Each row was made from one walk, in order. Every step used is in the known rows, and no mark comes twice. Write each row's walk.
In the rows, zero is written as 128.
Known rows:
zibe, zati, ziru, sitomo, nitaba: [129 124 118 105 112 109 108 133 114 115  88  96 131 128 137 145 131 228
  94 115 141 114 113 119 130]
nitaba, zati, ziru, sitomo: [151 126 115 122 152 134 112 141 117 127  70 161 141 139 136 125 117  27
 123 122 153 113 127 121  51]
zati, ziru, sitomo, nitaba: [119 121 111 106 115 117 111 141 108 112  95 138 101 152 138 151 126 165
 111 113 119 110 109 118 125]
nitaba, zati: [138 137 124 125 145 134 109 111 154 141 120 149 149 120 127 116 122 101
 141 148 162 133 149 120  70]
ziru, zati, nitaba, lifu, kive: [155 122 140 128 159 152 182 100 115 133 119 200 157  98 131 125 136 114
 107 118  71  99 133 127 234]
sitomo, nitaba: [102 129 119 111 107 116 108 118 140 125 141 123 104 137 129 147 131 244
 130 132 123 130 126 117 151]
zibe, zati, ziru: [133 126 123 120 125 112  74 119 148 136  97  86 164 134 123 124 111 225
 118 127 165 139 118 119 149]
nitaba, zibemer: [122 136 127 130 138 159 103 108 142 135 147 136 119 101 121 125 138 194
 195 125 139 129 141 110  86]
zibemer, nitaba, sitomo, zibe, zati: [ 85 136 132 129 102 117 130 119 135 144 187  61 131 105 112 129 138 247
 105 146 132 133 169 140 126]
buzonu, nitaba, sitomo, zibe: [ 96 136 123 151 113 128 118 130 119 129 203  89 112 156 120 126 141 163
 135 133 111 120 147 149 114]
ziru, sitomo, nitaba, lifu: [127 121 122 111 138 137 170 148 106 115 115 140 112 135 142 153 155 103
  99 129  92 110 134 110 154]
buzonu, nitaba, zati, ziru, sitomo: [164 129 109 129 143 128 114 137 107 120  86 131 130 132 142 116 115  66
 139 113 141 101 124 133  61]
zibemer, nitaba, lifu: [109 121 118 117 131 134 164 138 127 140 151 126  93 109 128 137 128 143
 135 143  82 126 152 114 188]
ziru, zati, nitaba, lifu: [172 120 150 137 150 145 193 128 127 138 109 162 132 118 134 124 128  11
 117 126  79 114 113 122 220]
zibe, zati, ziru, sitomo, nitaba, buzonu: [117 130 118 110 112 101 110 138 105 122 106 100 130 118 132 137 110 115
 130 104 159 140  88 114 119]
ziru, sitomo, zibe, zati, nitaba, buzonu: [121 126 159 162 127 121 149 153 122 135 119 102 117 106 132 110 116  56
 140  95 146 144  92 131 126]
zibe, zati, nitaba, sitomo: [146 129 155 133 121 136 163 128 133 137 121  64 116 114 121 147 122 200
  89 135 128 145 133 139  91]
kive, lifu, nitaba, zati: [162 134 110 109 143 122 110 122 147 106 128 192 164 124 130 126 142  40
 153 158 153 161 152 129 100]
sitomo, zibe, zati, nitaba, lifu, kive: [126 122 144 131 150 140 147  97 134 133 151 141 172 100 133 115 152 216
  86 130  94 107 139 129 236]
ziru, sitomo, zibe, zati, nitaba: [133 120 163 162 127 131 149 143 137 131 107  94 120 112 135 113 137 170
 101 107 129 121 118 138 142]
sitomo, zibe, zati, nitaba, buzonu: [115 129 155 154 119 111 124 130 144 143 147  91 128 108 126 106 108  97
 151 111 151 155  88 129 164]
lifu, nitaba, buzonu: [103 135 122 135 115 120 138 140 128 117 147 146 110 133 120 123 119  77
 196 127 154 179 107 126 118]
nitaba, sitomo, zibe, zati: [ 99 138 141 139 118 126 113 121 141 140 171  71 164 130 114 127 146 212
  96 143 153 138 159 137 108]
buzonu, nitaba, lifu: [141 127 121 139 140 135 146 137 122 127 150  96 119 130 136 125 136 146
 143 129  95 118 134 125 179]
kive, lifu, nitaba: [135 124 115 125 129 122 111 149 140  98 131 179 129 148 126 142 146 105
 157 138 126 170 140 130 148]
ziru, zati, nitaba: [161 123 156 151 130 138 164 123 137 140  99 156 114 114 127 120 112  85
 137 110 104 121 108 133 179]

Which walk is each row?
[106 126 146 145 119 136 143 131 133 134 170 118 100 157 121 135 133 104
 110 137 103 129 130 143 124] => zati, nitaba, sitomo, zibe
[114 138 117 103 116 142 100  90 135 124 164 130 110  95 126 139 146 252
 182 131 127 119 130 106 117] => sitomo, nitaba, zibemer
[137 124 108 113 135 123 131 139 110 130  85 153 107 114 134 127 109  63
 132 125 133 107 139 124  67] => zibemer, nitaba, zati, ziru, sitomo
[151 134 102  98 130 117  98 102 142 116 112 163 159 142 128 113 119  83
 148 155 163 141 119 127 110] => lifu, nitaba, zati, ziru
[153 140 116 135 135 127 112 108 140 133 139 110 136 110 134 106 120 155
 160 136 148 119 143 136  84] => buzonu, nitaba, zati
[127 124 160 153 118 121 123 120 159 139 133  85 132 114 129 110 128 216
 112 122 133 131 115 135 180] => sitomo, zibe, zati, nitaba
[116 134 118 112 106 110 100 113 131 116 159  91 171 151 116 124 140 174
 107 150 155 143 129 141 142] => lifu, nitaba, sitomo, zibe, zati, ziru
[155 130 151 137 126 145 189 127 116 138 123 138 109 127 118 143 117  61
 111 126  98 128 127 142 116] => ziru, zati, nitaba, sitomo
[135 125 146 134 125 144 167 137 127 134 130 108  83 141 122 154 116 135
 109 133 105 142 127 137  88] => zati, nitaba, sitomo
[132 129 112 142 135 122  95 132 114 122 135 136 140 149 139 100 131  45
 139 117 135  92 124 140 104] => buzonu, nitaba, zati, ziru, sitomo, zibe
[ 98 119 123 146 132 129  96 152 120 125 121 154 126 171 131 121 134  65
 125 110 127 110 121 127 126] => zati, ziru, sitomo, zibe
[109 125 125 122 116 128 139 146 113 115 107 134  89 135 136 151 140 191
 117 114 119 116 130 119 103] => ziru, sitomo, nitaba
[120 127 118 134 142 127  94 135 125 128 119 168 152 157 134 109 134   8
 123 126 147 105 128 128  92] => nitaba, zati, ziru, sitomo, zibe
[155 129 111 114 140 131 135 137 113 107  78 174 139 140 136 121 130  30
 134 132 154 126 126 129  56] => lifu, nitaba, zati, ziru, sitomo
[121 129 115 128 128 114 111 155 127 106 142 173 126 138 122 136 123   6
 192 125 145 191 111 125 135] => kive, lifu, nitaba, buzonu
[124 129 150 148 120 138 162 123 123 139 165 145 124 144 117 125 134  41
 112 130  96 117 130 147 152] => ziru, zati, nitaba, sitomo, zibe
[111 131 122 119 117 114  77 115 135 136 150  81 174 152 116 127 127 171
  94 140 155 131 130 132 136] => nitaba, sitomo, zibe, zati, ziru
[ 92 131 120 118 107 131 160 137 117 139 162 102  70 119 112 158 118 196
 128 144 102 138 167 135  83] => zibemer, nitaba, sitomo
[131 129  99  96 124 110  96 103 138 142 123 141 125 113 126 120  96 120
 147 148 140 121 131 122 122] => zibemer, nitaba, zati, ziru
[138 122 130 132 134 127 108 153 119 126  62 102 145 132 132 131 123 158
 106 106 155 123 125 122  96] => zibe, zati, ziru, sitomo
[137 118 135 124 158 151 164 109 125 130 126 174 133 113 135 134 137 181
 106 126  77 113 133 123 206] => zati, nitaba, lifu, kive
